Each row comes from the steps of one path. Every step used is in the known rows, and no mark comes twice. Write the path behind each row, first mark first.
Known rows
fotab, keru: | +2.07 | -0.16 | +2.08 | +2.45 | -2.74 | -7.83 | -2.02 | +5.05 | +1.96 | +0.66 | -0.04 | -1.26 | +0.64 | -1.38 | -6.10 | -2.50 | +1.21 | -0.76 | +2.56 |
lumas, zikunid, gekub, tivid: | -1.47 | +2.21 | +0.93 | +0.68 | -1.42 | -6.61 | +0.09 | +4.76 | +2.92 | +4.02 | +0.51 | -2.09 | +2.96 | -2.01 | -7.06 | -5.27 | -0.97 | -1.06 | +5.64 |
zikunid, gekub, tivid: | -1.17 | +0.85 | +0.84 | +0.33 | -2.16 | -7.22 | +0.12 | +4.55 | +3.25 | +2.15 | -0.17 | -2.43 | +2.96 | -0.52 | -7.11 | -5.97 | +0.37 | -1.59 | +4.84 |
dize, tivid, rubab: | +0.60 | -1.68 | +2.88 | +2.09 | -3.23 | -6.08 | -3.04 | +4.43 | -0.24 | +0.78 | +0.23 | -2.57 | +2.55 | -0.71 | -4.57 | -3.25 | +0.05 | -0.45 | +1.68 |
gekub, zikunid, lumas, fotab, keru, tivid: | +0.18 | -0.60 | -0.68 | +3.23 | +0.41 | -1.68 | -0.12 | +7.91 | -0.87 | +4.44 | -1.11 | -5.43 | +1.97 | +2.56 | -6.74 | -4.33 | -2.60 | -4.28 | +0.97 |
dize, zikunid: | +1.22 | +2.22 | +3.22 | -0.01 | -3.69 | -8.83 | -1.26 | +2.08 | +2.86 | -0.52 | -0.81 | +0.27 | +0.15 | -3.11 | -4.33 | -1.49 | +0.21 | +1.13 | +5.38 |
gekub, zikunid, dize, tivid: | +0.44 | +0.11 | +2.07 | +2.49 | -1.82 | -7.23 | -1.51 | +3.25 | +3.52 | +1.43 | -0.85 | -2.62 | +2.61 | -0.31 | -4.88 | -1.07 | -0.36 | -2.02 | +5.93 |
rubab, tivid, dize, zikunid, lumas, fotab: | -0.53 | -1.65 | +0.88 | +1.24 | -3.20 | -2.76 | +2.16 | +2.69 | +0.46 | +1.75 | +1.01 | -2.87 | +1.04 | -0.20 | -4.72 | -1.21 | -0.83 | -7.38 | +1.57 |
fotab, keru, tivid, gekub: | +1.41 | -1.14 | -0.69 | +2.39 | -1.58 | -4.64 | +0.23 | +5.73 | -0.14 | +2.09 | +0.20 | -3.74 | +0.78 | +0.34 | -5.27 | -4.32 | +0.54 | -0.09 | +0.83 |
rubab, tivid: | +1.24 | -1.74 | +2.70 | +1.44 | -3.04 | -8.24 | -1.15 | +4.42 | +1.97 | -0.77 | +1.73 | -1.19 | +1.63 | -2.58 | -5.97 | -2.37 | +1.44 | -2.10 | +4.43 |
tivid, dize, zikunid: | +1.36 | +1.28 | +1.64 | +0.34 | -4.07 | -7.17 | -0.44 | +1.32 | +3.03 | -0.44 | +0.00 | +0.68 | -0.92 | -2.76 | -3.86 | -0.25 | +0.60 | -1.50 | +4.34 |
rubab, tivid, dize, zikunid: | +1.46 | -1.13 | +1.18 | +0.21 | -3.84 | -6.48 | +0.91 | +2.05 | +1.53 | -0.53 | +1.78 | -0.87 | +0.16 | -2.65 | -4.19 | +0.46 | +0.28 | -3.62 | +4.49 |
rubab, tivid, dize, zikunid, gekub: | +0.07 | -0.02 | -0.22 | -0.47 | -3.51 | -5.74 | +2.76 | +1.23 | +2.21 | +0.50 | +1.79 | -3.05 | +0.98 | -3.04 | -3.93 | -1.13 | -0.69 | -3.72 | +4.44 |
lumas, fotab, keru, tivid, dize, zikunid: | +2.64 | -0.75 | -2.25 | +1.71 | -3.22 | -1.52 | +0.89 | +4.80 | -2.65 | +2.14 | -0.51 | -2.82 | +0.35 | +2.31 | -4.45 | -1.06 | -0.69 | -4.26 | +0.14 |
tivid, dize, zikunid, gekub: | -0.11 | +2.38 | +0.25 | -0.25 | -3.79 | -6.39 | +1.36 | +0.36 | +3.64 | +0.40 | -0.11 | -1.56 | -0.08 | -3.10 | -3.52 | -1.85 | -0.35 | -1.54 | +4.30 |
fotab, keru, tivid, rubab: | +1.86 | -1.54 | +0.56 | +2.25 | -2.67 | -4.91 | -2.18 | +6.44 | -2.19 | +1.32 | +1.27 | -3.84 | +1.72 | +0.09 | -4.73 | -4.22 | -0.69 | -1.04 | -0.53 |
lumas, fotab, keru, tivid, rubab: | +1.97 | -1.49 | -0.07 | +2.28 | -3.01 | -2.53 | -1.78 | +7.18 | -4.09 | +2.14 | +0.44 | -3.61 | +3.03 | +2.62 | -5.27 | -5.30 | -0.61 | -2.49 | -2.52 |
gekub, zikunid, lumas, tivid: | -1.19 | +0.54 | +1.75 | +1.97 | +0.42 | -4.44 | -2.09 | +5.75 | +3.34 | +2.89 | -1.16 | -2.95 | +1.54 | -1.46 | -6.86 | -4.75 | -1.84 | -1.90 | +5.03 |
keru, tivid, dize: | +1.47 | -1.44 | -0.39 | +2.10 | -3.21 | -5.10 | -1.14 | +4.29 | +1.44 | -0.32 | +0.85 | -1.34 | -0.56 | -0.86 | -5.09 | -2.24 | +1.41 | -3.33 | +2.62 |
lumas, fotab, keru: | +2.20 | -0.14 | +1.50 | +2.59 | -3.01 | -5.44 | -1.69 | +5.70 | -0.04 | +1.48 | -0.81 | -0.91 | +1.89 | +1.10 | -6.33 | -3.54 | +1.23 | -2.22 | +0.61 |
zikunid, gekub, tivid, rubab: | -1.57 | +0.56 | +1.37 | -0.35 | -2.62 | -6.35 | -0.52 | +4.59 | +1.28 | +2.38 | +0.85 | -2.91 | +4.22 | -0.36 | -5.89 | -7.29 | -0.75 | -1.23 | +2.35 |

Which path is each row?
| +0.14 | -0.13 | +1.30 | +1.64 | -0.20 | -5.30 | -0.61 | +4.50 | +2.26 | +2.64 | -1.16 | -2.35 | +2.26 | -0.51 | -5.19 | -3.03 | -0.58 | +1.55 | +5.07 |  dize, tivid, gekub, zikunid
| -1.86 | -0.85 | +2.03 | +1.43 | +0.51 | -5.37 | +1.46 | +4.37 | +3.43 | +2.81 | +1.43 | -3.88 | +1.97 | -2.16 | -5.67 | -4.23 | -1.37 | -2.31 | +4.16 |  rubab, tivid, gekub, zikunid, lumas
| -0.35 | +0.14 | +2.95 | +2.79 | -3.61 | -6.18 | -2.34 | +2.57 | +0.82 | +2.53 | +1.26 | -2.84 | +3.30 | -1.66 | -3.48 | -2.01 | -0.92 | -2.03 | +2.25 |  lumas, zikunid, dize, tivid, rubab
| -0.09 | +2.41 | +2.17 | +0.91 | -1.69 | -8.05 | +0.13 | +1.58 | +5.41 | +1.34 | +0.02 | -0.62 | +1.84 | -1.71 | -4.19 | -3.83 | +0.26 | +0.05 | +4.83 |  tivid, gekub, zikunid, dize
| +0.41 | +1.98 | +2.11 | +0.58 | -0.74 | -7.31 | -0.66 | +3.60 | +3.96 | +1.45 | -0.34 | +0.03 | +1.26 | -2.27 | -5.25 | -4.26 | -0.07 | +2.26 | +5.08 |  tivid, gekub, zikunid
| -1.68 | +0.32 | +2.22 | +1.40 | -0.06 | -3.53 | -2.76 | +5.61 | +1.40 | +3.19 | -0.13 | -3.48 | +2.79 | -1.39 | -5.70 | -6.08 | -2.93 | -1.51 | +2.60 |  gekub, zikunid, lumas, tivid, rubab
| -0.20 | -0.44 | +0.21 | +1.87 | -2.55 | -1.23 | +0.31 | +5.54 | -3.92 | +3.75 | -0.40 | -6.20 | +2.29 | +2.12 | -4.07 | -4.33 | -3.22 | -3.75 | -2.34 |  dize, zikunid, lumas, fotab, keru, tivid, rubab
| -0.34 | +1.56 | -1.21 | -0.13 | -2.84 | -3.67 | +0.85 | +1.68 | +2.01 | +1.61 | -0.68 | -2.40 | +0.82 | -2.04 | -4.29 | -3.15 | -0.89 | -2.07 | +4.24 |  lumas, tivid, dize, zikunid, gekub
| -1.10 | -1.56 | -0.03 | +3.67 | +0.89 | -0.66 | +0.97 | +6.52 | -0.35 | +6.26 | -1.91 | -6.11 | +3.24 | +3.29 | -6.10 | -4.24 | -2.18 | -2.98 | +0.43 |  dize, tivid, gekub, zikunid, lumas, fotab, keru
| +0.55 | +0.23 | +0.78 | -0.23 | -3.18 | -6.01 | +0.22 | +3.15 | +2.30 | +1.50 | -0.15 | +0.07 | +0.77 | -0.30 | -5.46 | -1.61 | +0.11 | -2.97 | +5.03 |  gekub, tivid, dize, zikunid
| -1.74 | -0.83 | +2.59 | +1.92 | -2.14 | -4.03 | -2.82 | +4.87 | +0.88 | +2.10 | +0.32 | -3.58 | +2.37 | -1.28 | -5.47 | -6.45 | -1.03 | -2.56 | +0.57 |  zikunid, lumas, tivid, rubab
| -2.00 | -0.63 | +1.02 | +2.80 | +0.41 | -1.76 | +0.56 | +5.12 | +1.17 | +4.96 | -2.04 | -4.45 | +3.13 | +2.11 | -5.82 | -4.71 | -1.60 | -2.27 | +2.04 |  dize, tivid, gekub, zikunid, lumas, fotab
| -0.98 | +2.39 | +0.88 | -1.07 | -2.44 | -7.08 | +1.33 | +3.05 | +2.74 | +2.41 | -0.92 | -2.57 | +2.61 | -1.11 | -5.76 | -4.37 | -1.16 | -0.52 | +6.03 |  dize, zikunid, gekub, tivid
| -0.54 | -0.19 | -1.01 | +1.97 | -1.34 | -0.88 | +2.69 | +4.86 | -1.84 | +4.56 | -1.27 | -5.98 | +1.44 | +2.44 | -4.35 | -4.37 | -1.98 | -2.86 | -0.92 |  dize, zikunid, lumas, fotab, keru, tivid, gekub
| +0.37 | -1.61 | +2.02 | +1.01 | -2.43 | -6.97 | +0.57 | +3.67 | +2.06 | +0.41 | +1.91 | -1.47 | +1.82 | -2.15 | -5.32 | -3.83 | +1.63 | -0.86 | +3.33 |  rubab, tivid, gekub
| -1.20 | +0.81 | +2.16 | +1.11 | -1.96 | -4.77 | -1.04 | +3.39 | +2.31 | +1.97 | -1.53 | -3.12 | +0.74 | -1.98 | -5.31 | -3.40 | -1.46 | -1.78 | +4.25 |  dize, zikunid, lumas, tivid
| +1.72 | -0.01 | -1.67 | +1.95 | +0.20 | -1.68 | +0.74 | +7.15 | -1.67 | +4.12 | -0.86 | -3.43 | +2.56 | +2.91 | -5.89 | -5.20 | -1.31 | -0.49 | +0.90 |  lumas, fotab, keru, tivid, gekub, zikunid
| -0.98 | -0.10 | -0.60 | +0.57 | -2.52 | -5.54 | +0.87 | +3.86 | +3.25 | +2.13 | +0.43 | -2.01 | +1.88 | -0.13 | -6.58 | -4.68 | +0.72 | -4.24 | +3.86 |  zikunid, gekub, tivid, dize
| +2.43 | -1.38 | -0.59 | +2.90 | -2.56 | -3.36 | -1.08 | +7.26 | -2.19 | +1.83 | -0.62 | -3.10 | +1.76 | +2.55 | -6.38 | -4.00 | +0.37 | -2.95 | +0.10 |  lumas, fotab, keru, tivid
| -1.33 | +1.22 | -0.67 | +0.96 | -1.82 | -4.95 | +0.69 | +3.99 | +2.95 | +4.15 | +1.29 | -1.63 | +1.97 | -1.58 | -6.60 | -4.14 | -0.55 | -3.64 | +4.61 |  lumas, zikunid, gekub, tivid, dize
| -1.07 | +1.50 | +3.13 | +1.86 | -0.36 | -7.22 | -1.50 | +4.34 | +4.85 | +1.85 | -0.63 | -1.99 | +0.63 | -2.47 | -6.15 | -3.38 | -1.38 | -1.52 | +5.06 |  gekub, zikunid, lumas
| -0.48 | -0.39 | -0.76 | +1.75 | -3.05 | -1.51 | +1.25 | +3.35 | -0.21 | +2.15 | -0.72 | -3.66 | -0.06 | +1.29 | -4.44 | -2.29 | -1.23 | -5.87 | +0.75 |  keru, tivid, dize, zikunid, lumas, fotab
| -0.67 | -0.37 | -0.11 | +1.60 | -2.66 | -3.83 | +0.91 | +2.80 | +1.82 | +1.17 | +0.07 | -3.89 | -1.27 | -1.37 | -4.03 | -1.21 | -1.23 | -4.55 | +2.64 |  keru, tivid, dize, zikunid, lumas
| -0.65 | -1.66 | -0.93 | +3.40 | -1.00 | -0.97 | +1.38 | +6.40 | -1.27 | +4.31 | -0.63 | -5.84 | +1.80 | +2.93 | -5.80 | -6.03 | -0.34 | -3.96 | -2.07 |  zikunid, lumas, fotab, keru, tivid, gekub
